Each row comes from the steps of one path. Every step used is in the known rows, and no mark comes twice. Write the path behind each row, first mark first.
Known rows
rumel/movol/mora: -.05  -.14  .24  -.03  -.13  .03  .01  .07  -.31  .17  -.17  -.14  -.31  -.33  .22  -.07  .28  .01  .29  .00  -.06
doro/fona/mora: -.20  .27  -.40  -.15  -.03  -.02  .15  -.14  -.04  .31  -.27  -.14  .54  .11  .04  .15  -.09  .03  -.14  -.02  -.12
lonuvaz/doro/fona/mora: -.06  .23  -.22  -.04  -.30  .08  .03  -.05  .02  .24  -.25  -.19  .25  .20  -.03  .20  -.20  .15  -.30  -.18  -.14
doro/fona: -.28  -.12  -.35  -.24  .14  .12  .13  -.09  -.15  .35  -.08  .00  .44  -.10  .13  .15  -.26  -.23  -.15  .39  .09
mora/fona/rumel/vuvag/viveper: .00  .23  -.11  .19  .30  -.18  -.08  .06  .23  -.52  .30  -.07  .15  .25  -.37  -.26  .20  -.25  .00  -.25  -.02
mora/fona/rumel/vuvag/viveper/lonuvaz: -.03  .11  -.03  .16  .62  -.17  .18  .01  .33  -.19  .12  -.07  .13  .15  .03  -.22  .00  .02  .07  .06  -.11
fona/rumel/vuvag: .23  -.04  -.14  -.14  .18  -.07  .03  .04  .09  -.22  -.07  .28  .14  .20  -.30  -.04  -.15  -.21  .32  .03  .19
vuvag/rumel: .19  -.06  -.05  -.07  .29  -.13  -.13  -.01  -.16  .15  .40  .20  -.16  -.54  .22  -.02  -.30  -.05  -.24  .19  .00
lonuvaz/doro/movol/mora: -.30  -.11  .28  .24  -.32  .11  -.05  .04  -.24  .27  -.19  -.01  -.13  -.39  -.18  -.05  .19  .15  -.17  .00  -.09
mora/fona/rumel: .27  .16  .11  .01  -.09  -.22  .14  -.33  -.03  -.13  .02  .33  .08  .05  .07  -.03  .18  .09  .19  .10  .26
vuvag/mora/fona/rumel/movol: .26  .01  -.03  -.24  -.36  -.03  -.26  .03  -.09  -.02  -.02  .11  -.13  .11  .34  .10  .29  .08  .37  -.08  .02
lonuvaz/doro: .27  -.12  .33  .12  -.29  .11  .06  -.03  -.09  .11  .23  -.09  -.47  -.13  -.09  .02  -.31  .09  -.22  .04  .31
vuvag/viveper/lonuvaz/doro: .08  -.08  .37  .28  .13  .09  .13  .10  .22  .02  .37  -.32  -.41  -.12  -.02  -.12  -.39  .20  -.32  -.04  .13
viveper/lonuvaz/doro: .26  -.17  .36  .12  .03  .12  .22  -.05  .08  .22  .16  -.12  -.44  -.15  .14  .01  -.45  .25  -.17  .17  .21
mora/fona/rumel/vuvag: .34  .11  -.12  -.05  .11  -.15  .04  -.08  .01  -.26  -.15  .33  .14  .31  -.20  -.02  .17  -.17  .28  .04  .01
movol/mora/fona/rumel/vuvag/viveper: -.13  .26  -.02  .29  .27  -.27  -.09  .10  .18  -.56  .14  -.14  .04  .13  -.34  -.27  .40  -.13  .03  -.33  -.14
rumel/fona/mora: .22  .24  -.25  -.21  -.06  -.06  .00  -.30  -.14  .12  -.01  .13  .13  .12  .16  .24  .10  -.02  -.11  -.20  -.01
lonuvaz/doro/fona: -.13  -.14  -.15  -.12  -.17  .21  .02  -.02  -.09  .25  -.04  -.08  .07  .03  .02  .26  -.37  -.05  -.38  .20  .07
viveper/lonuvaz/doro/fona/rumel/movol: .10  -.21  -.05  -.43  -.24  .32  -.07  .09  .10  .09  -.15  .16  -.04  .29  .30  .26  -.34  .06  .23  .03  .00
mora/fona/rumel/movol: .35  -.01  .06  -.27  -.32  .10  -.07  -.09  -.15  -.01  -.04  .29  -.09  .22  .24  .06  .21  -.09  .38  .06  .06
rumel/movol: .17  -.21  .01  -.30  -.16  .25  -.03  .09  -.28  .29  .13  .05  -.14  -.06  .22  .02  -.08  -.27  .26  .17  .15
movol/mora/fona: .07  .17  .23  .30  -.04  -.33  .22  -.30  -.34  .13  -.15  .00  -.14  -.28  .22  -.12  .65  .12  -.01  .22  -.11
rumel/vuvag/viveper: -.15  .06  -.15  .17  .43  -.04  -.07  .19  .12  -.28  .42  -.28  .10  .02  -.39  -.27  -.03  -.40  -.08  -.14  .03

Write each row's path
-.11  -.13  .19  -.16  -.41  .09  -.14  .11  -.10  -.05  -.35  -.02  -.29  -.04  .14  .14  .13  .18  .18  -.21  -.09 -> lonuvaz/doro/fona/rumel/movol/mora
-.46  -.06  .30  .38  -.04  .09  -.01  .12  -.01  .18  -.07  -.20  -.10  -.40  -.15  -.12  .16  .22  -.24  -.09  -.21 -> vuvag/viveper/lonuvaz/doro/movol/mora
.18  .13  -.23  .16  .04  -.32  -.16  -.02  -.16  .07  -.03  -.14  .02  -.05  .18  .07  .50  .05  .01  .12  -.20 -> rumel/vuvag/mora/fona
.09  -.20  -.09  -.43  -.45  .32  -.20  .10  -.02  .04  -.12  .18  -.03  .28  .15  .25  -.25  -.09  .19  -.09  .09 -> lonuvaz/doro/fona/rumel/movol
-.25  -.15  -.23  -.03  .23  .20  .02  .14  .19  .05  -.03  -.22  .15  .20  -.04  .15  -.40  -.04  -.35  .10  -.21 -> rumel/vuvag/viveper/lonuvaz/doro/fona
.12  .18  .23  .12  -.11  -.34  .15  -.29  -.07  -.19  -.19  .24  -.06  -.10  .10  -.08  .45  .25  .21  -.01  .11 -> movol/mora/fona/rumel
.14  -.04  .26  .20  .16  .04  .04  .15  .41  -.26  .23  -.16  -.32  .14  -.17  -.12  -.41  .20  -.15  -.22  .09 -> fona/rumel/vuvag/viveper/lonuvaz/doro
-.10  .13  -.12  .10  .36  -.09  -.09  .17  .26  -.49  .36  -.10  .14  .13  -.45  -.26  -.06  -.29  .05  -.27  .11 -> fona/rumel/vuvag/viveper
-.14  -.21  .10  .06  -.13  .40  .03  .03  -.07  .52  .02  .14  .13  -.15  -.10  .06  -.28  .07  -.20  .26  .01 -> viveper/lonuvaz/doro/movol
-.03  -.10  .26  -.09  -.19  -.04  -.04  .05  -.17  -.05  -.23  .02  -.28  -.23  .16  -.03  .24  .10  .41  -.14  .05 -> fona/rumel/movol/mora
.20  .11  .15  .08  -.13  -.22  -.11  -.12  -.39  .12  -.09  .09  -.36  -.26  .41  .00  .64  .12  -.01  .10  -.41 -> vuvag/rumel/movol/mora/fona
-.12  -.15  .05  .06  -.41  .38  -.09  .04  -.19  .41  .10  .18  .11  -.13  -.28  .05  -.18  -.10  -.28  .17  .10 -> lonuvaz/doro/movol
-.23  -.12  .02  -.21  -.20  .03  -.04  .05  -.17  .01  -.39  .01  -.02  -.12  .21  .09  .20  .04  .32  -.08  -.08 -> doro/fona/rumel/movol/mora
-.16  .13  .09  .27  -.13  -.14  .08  -.23  -.37  .31  -.23  .13  .15  -.28  .07  -.08  .71  .04  -.09  .28  -.26 -> doro/movol/mora/fona
-.30  -.02  -.26  -.01  .71  -.01  .16  .13  .40  -.15  .05  -.15  .37  .14  -.02  -.10  -.29  -.08  .04  .07  -.09 -> doro/fona/rumel/vuvag/viveper/lonuvaz
-.20  .11  -.20  .08  .15  .03  -.19  .21  .33  -.50  .23  -.17  .13  .32  -.46  -.08  -.18  -.22  -.18  -.34  -.03 -> lonuvaz/doro/fona/rumel/vuvag/viveper
-.13  -.05  -.03  .13  .74  -.04  .20  .14  .26  -.01  .23  -.26  .13  -.04  -.04  -.25  -.23  -.10  .02  .13  -.05 -> rumel/vuvag/viveper/lonuvaz
.17  .19  -.03  .05  -.13  -.35  -.04  -.19  .05  -.13  .02  .13  .06  -.07  .20  .03  .27  .29  .17  -.02  .17 -> vuvag/mora/fona/rumel
.10  -.06  -.28  -.22  .00  .07  -.07  .10  .14  -.22  -.20  .20  .17  .40  -.29  .19  -.28  -.16  .07  -.04  .02 -> lonuvaz/doro/fona/rumel/vuvag
-.21  -.02  -.04  -.08  .05  .07  .05  -.01  .39  -.19  .03  .00  .16  .17  -.03  .09  -.42  .17  -.16  -.10  .12 -> vuvag/viveper/lonuvaz/doro/fona/rumel
